Every row comes from one small tree of marks. The marks that hang from a mark follow it in brackets, in alphabetical order. Every link used is in the known rows. Which tree was each row made from?
Known rows
L{V{Z{S}} Y}: [ -5.1  11.8   2.6 -14.9 -16.0  -3.1  12.6  17.7 -15.6  28.2 -33.2  17.3
   8.1 -33.9  35.5 -13.7  21.7  15.8 -56.8  25.3 -22.1  44.2   9.9]
Z{S}: [-15.4 -18.6  -3.1 -36.0 -15.3 -18.4  19.8   2.6 -21.9  13.8 -39.4  11.8
  -0.5 -16.6   5.0  68.6   5.2 -12.2 -23.0 -15.4 -14.9  50.0  22.2]
M{V{A}}: [-16.6  23.6  16.1 -46.7 -34.9 -33.7  12.2  23.1  -8.5   0.8 -22.1  45.5
   5.4 -28.0  36.2  17.5  33.7  -4.2 -26.6 -33.9 -26.1  29.4  14.6]
C{V{A L Z{S}} Y{G}}: [-18.8  83.9   7.2  53.4 -26.6  -2.1   7.2  43.5  40.0  -7.3 -54.4  42.3
  -6.9  -5.6   0.8 -32.5  31.4  31.3 -41.8 -45.8 -21.2   6.9   8.0]
X{Y{G}}: [-19.4  -0.7   0.2 -23.1   2.4 -13.1   4.9  22.7  25.4  12.2 -43.7  45.4
   3.7   9.4   6.0  25.1  -8.0  -9.9 -41.4 -31.3 -37.3  27.1  33.7]
A{V{L{Y{G X}} Z{S}}}: [-13.9  64.5   3.4  46.7   9.8  24.4   9.9   5.4   0.9   6.9 -49.5  45.1
   1.6  13.4  17.8 -11.9  19.5  13.8 -39.7 -33.9  -2.6  26.1  13.6]
G{Y{X}}: [-25.0 -21.5   2.0 -44.7  -3.6   8.5  16.9   5.5 -25.0  20.4 -36.4  55.7
  13.3   3.0  20.5  60.7 -12.4  -6.5 -45.1 -14.4  -0.8  40.9  24.5]
C{V{L} Y{X}}: [-23.6  20.5  -1.1  -4.5 -47.2  -8.3  19.7  17.8 -23.3  15.2 -55.3  63.2
   6.6   1.1   6.4 -16.1  -8.1  28.0 -41.8 -34.3  -3.1  21.9   5.8]
C{V{Z}}: [-13.1  15.9   0.2 -48.2 -37.1 -14.7  22.7  20.8 -28.3 -10.0 -43.7  32.2
   1.3 -24.8  21.2 -18.6  24.4  24.5 -55.2 -47.6 -32.1  19.5   2.4]
M{S V{A L{Y} Z}}: [-16.3  62.5  11.6  -8.0 -41.3  -9.4   2.2  38.3  10.5   9.3 -28.8  28.7
  16.3 -19.6  30.7 -18.7  47.4  42.1 -49.2 -11.6 -25.6  49.5   7.8]
A{V{L{Y{X}} Z{S}}}: [-12.2  57.6   3.5  25.6  -2.3  19.4  12.8   4.7 -30.6  11.4 -43.4  35.9
   9.6  -9.3  23.2   2.3  18.5  29.2 -32.1  -6.6   2.8  40.6   6.2]
M{S V{Z}}: [-18.0  26.0  -4.0 -53.9 -19.9 -26.1  16.7  15.3 -19.3  15.4 -36.0  18.2
   1.8 -25.1  23.7  15.6  38.9   9.3 -67.0 -50.7 -36.6  41.0  11.6]
M{S V{L Z}}: [-12.3  49.7  -3.9 -33.7 -32.1 -16.0  16.3  23.7 -16.8   9.5 -44.1  13.8
   3.1 -11.1   8.7 -12.0  47.8  25.7 -55.0 -48.1 -23.4  38.9   2.0]
V{A L{Y{G}} Z{S}}: [-11.1  51.0  10.1  44.7 -13.7  13.2   1.9  31.9  41.4 -10.1 -39.2  25.8
   5.3   3.7   9.4   1.9  27.4  21.4 -28.8  -9.2 -19.7  36.3  14.9]
C{V Y{X}}: [-29.1  -2.9  -1.3 -22.8 -34.7 -18.2  19.4  10.4 -26.0  21.1 -47.0  67.7
   5.1 -13.5  21.7  12.4 -17.1  13.2 -52.4 -35.6 -15.6  24.6  15.3]
A{V{L{Y} Z{S}}}: [ -3.8  72.2   5.6   0.2  -9.2   9.9  13.6  20.2 -27.7  13.5 -43.5  21.1
   7.0 -15.3  26.3  -6.8  29.2  27.1 -21.0   4.4  -9.7  43.3   9.9]
L{V}: [ -7.1 -10.6   3.3 -61.9 -39.8 -22.9  18.9  15.6 -29.2  15.1 -38.0  35.5
   7.8 -16.2  24.4 -15.2  15.7  -1.0 -40.6  -9.7 -24.7  29.1  11.9]
M{S V{A Z}}: [-22.1  41.6   7.2 -34.0 -28.9 -26.5   8.3  26.5   3.7   0.2 -26.8  25.7
   6.0 -33.0  28.0  16.9  49.7  20.3 -56.2 -47.9 -37.3  36.1  11.8]
L{V{A}}: [-11.3   4.9  14.1 -40.7 -47.1 -23.0   9.9  27.5  -9.8   0.5 -28.1  43.2
  12.1 -22.0  29.1 -13.8  26.9   8.9 -29.2  -6.9 -25.4  25.9  11.4]
M{S V{A L{Y{X}} Z}}: [-24.6  48.5   9.6  16.1 -35.7   0.5   2.4  22.9   8.5   7.4 -27.8  42.5
  18.4 -12.5  27.8  -8.2  35.4  44.9 -59.8 -24.4 -12.7  45.6   4.9]

Which tree is each row?
[ -8.7  -4.5   7.2 -31.8 -27.4 -11.0  10.5  21.0   7.5  26.6 -38.9  52.7
   8.3   3.3  38.0 -37.4   5.1  -9.8 -51.9  -1.7 -30.5  31.7  24.1]	L{V Y{G}}
[-11.2  65.7   6.3  20.8  -4.0  21.9   9.9  13.4  -5.5  -2.3 -47.6  62.4
   8.1  19.0  29.8 -39.7  14.3  20.6 -42.0 -38.8 -14.1  19.4  10.9]	A{V{L{Y{G X}} Z}}
[ -6.5  27.6  16.6 -20.9 -37.3  -5.2   4.0  36.9  -1.2   3.2 -22.4  42.8
  19.2 -33.4  51.4 -38.8  26.3  32.2 -47.9  21.5 -34.5  32.7   7.5]	L{V{A Z} Y}
[ -6.5  29.5  11.8 -28.0 -35.9 -13.0   9.4  32.8  -6.7 -13.1 -27.6  35.4
  10.8 -31.9  33.7 -31.4  39.7  24.9 -44.3 -13.5 -33.4  18.3   0.9]	L{V{A Z}}
[-14.7  30.4  11.1  20.5 -31.6  15.9   5.0  22.4   1.9 -15.7 -29.8  46.2
  21.4  -5.1  23.4  -0.5  10.8  45.3 -33.4   0.1  -9.9  39.5   2.3]	V{A L{Y{X}} Z}
[-19.8  -2.8   4.6 -11.4 -54.6   1.8  18.5  11.4 -24.7  10.4 -45.9  57.3
  14.3   4.8  17.8 -25.6  -2.2  33.1 -42.9 -15.4   1.4  36.8   6.2]	C{V{L{Y{X}}}}
[-11.1  21.3  14.4 -16.9 -49.0  -4.1   6.1  34.2   1.8  -2.8 -31.2  40.0
  21.0  -2.9  22.3   9.1   8.4  25.7  -7.2  18.3 -16.9  50.6  15.7]	V{A L{Y}}
[-10.4  49.7   1.9 -25.5   4.0  -7.5  18.8   8.3 -35.5   2.9 -41.3  18.6
  -2.6 -29.4  22.9  28.4  32.2   4.4 -29.5 -31.6 -21.9  30.9  13.4]	A{V{Z{S}}}
[-12.6  28.0  14.5   4.4 -36.9   1.3   3.0  34.8  33.8  -7.4 -37.6  50.5
  13.3  18.5  18.0  -6.1  10.2  11.6 -16.1  -9.1 -22.6  36.6  22.3]	V{A L{Y{G}}}
[ -2.0  74.4   3.4 -32.1 -20.4  -0.2  19.1  24.1 -38.8 -10.7 -47.1  31.3
   5.3  -7.2  18.5 -26.1  37.4  26.4 -20.2 -34.9 -19.2  21.5   1.9]	A{V{L Z}}
[-15.2  -9.6   1.8 -14.1 -34.4   6.2  14.0   5.7 -21.5  13.1 -39.6  46.4
  18.6  11.4  14.9  17.3 -12.8  18.1 -28.9   4.4  -1.2  51.8  12.8]	V{L{Y{X}}}
[ -5.1  55.4   0.6  -9.5 -14.7 -10.5  20.0  16.2 -20.3   7.0 -40.8   7.9
  -6.4 -22.0   8.2  -4.5  49.3  11.0 -38.3 -34.3  -9.8  30.8  -3.1]	M{V{L Z{S}}}
[ -2.1  13.9   5.2 -42.6 -29.5  -4.6  12.7  25.7 -21.2  18.9 -31.9  35.0
  14.3 -27.3  46.2 -38.9  16.8  21.8 -58.6  19.5 -33.6  36.3   7.1]	L{V{Z} Y}
[-20.3  51.4  -3.0  31.2 -24.4   7.0  15.5  24.1   9.4  -1.8 -61.3  65.7
  -2.6  15.2   4.6 -49.6   4.9  29.3 -63.3 -65.9 -16.2   0.6   2.3]	C{V{L Z} Y{G X}}
[-14.3  32.0   8.2 -14.0 -26.3   6.5  14.3   7.4 -37.8  15.3 -42.0  60.6
  17.5   7.2  31.5  -5.4   0.9  19.2 -19.6  -5.2   0.1  40.5  13.8]	A{V{L{Y{X}}}}
[-12.6  -4.3   1.0  10.0  -9.7   7.3  12.1   1.8 -18.9  26.6 -32.3  32.4
  10.0 -27.2  32.7  -4.5  10.7  17.8 -67.1  12.3  -9.3  41.5   6.5]	L{V{Z{S}} Y{X}}
[-11.0  77.5  16.0  40.4 -12.1   1.0   2.8  33.7  38.5   2.9 -32.9  33.5
  -0.7  -9.8  26.8 -25.3  49.3  14.3 -39.4 -24.1 -18.8  27.4  10.0]	M{V{A L{Y{G}} Z{S}}}
[ -1.8  72.3   7.8 -25.1 -21.2   6.5  13.7  27.9 -33.5   4.2 -42.5  38.0
  14.0  -8.7  36.8 -32.2  23.9  33.1 -23.3  -1.3 -21.1  36.1   7.0]	A{V{L{Y} Z}}
[-17.0  25.6  -2.5 -48.6 -43.6 -25.6  17.5  16.6 -18.5  22.4 -44.3  21.0
   4.9  -1.7   4.4   6.2  34.6   9.1 -41.6 -42.3 -15.5  46.2  12.4]	M{S V{L}}
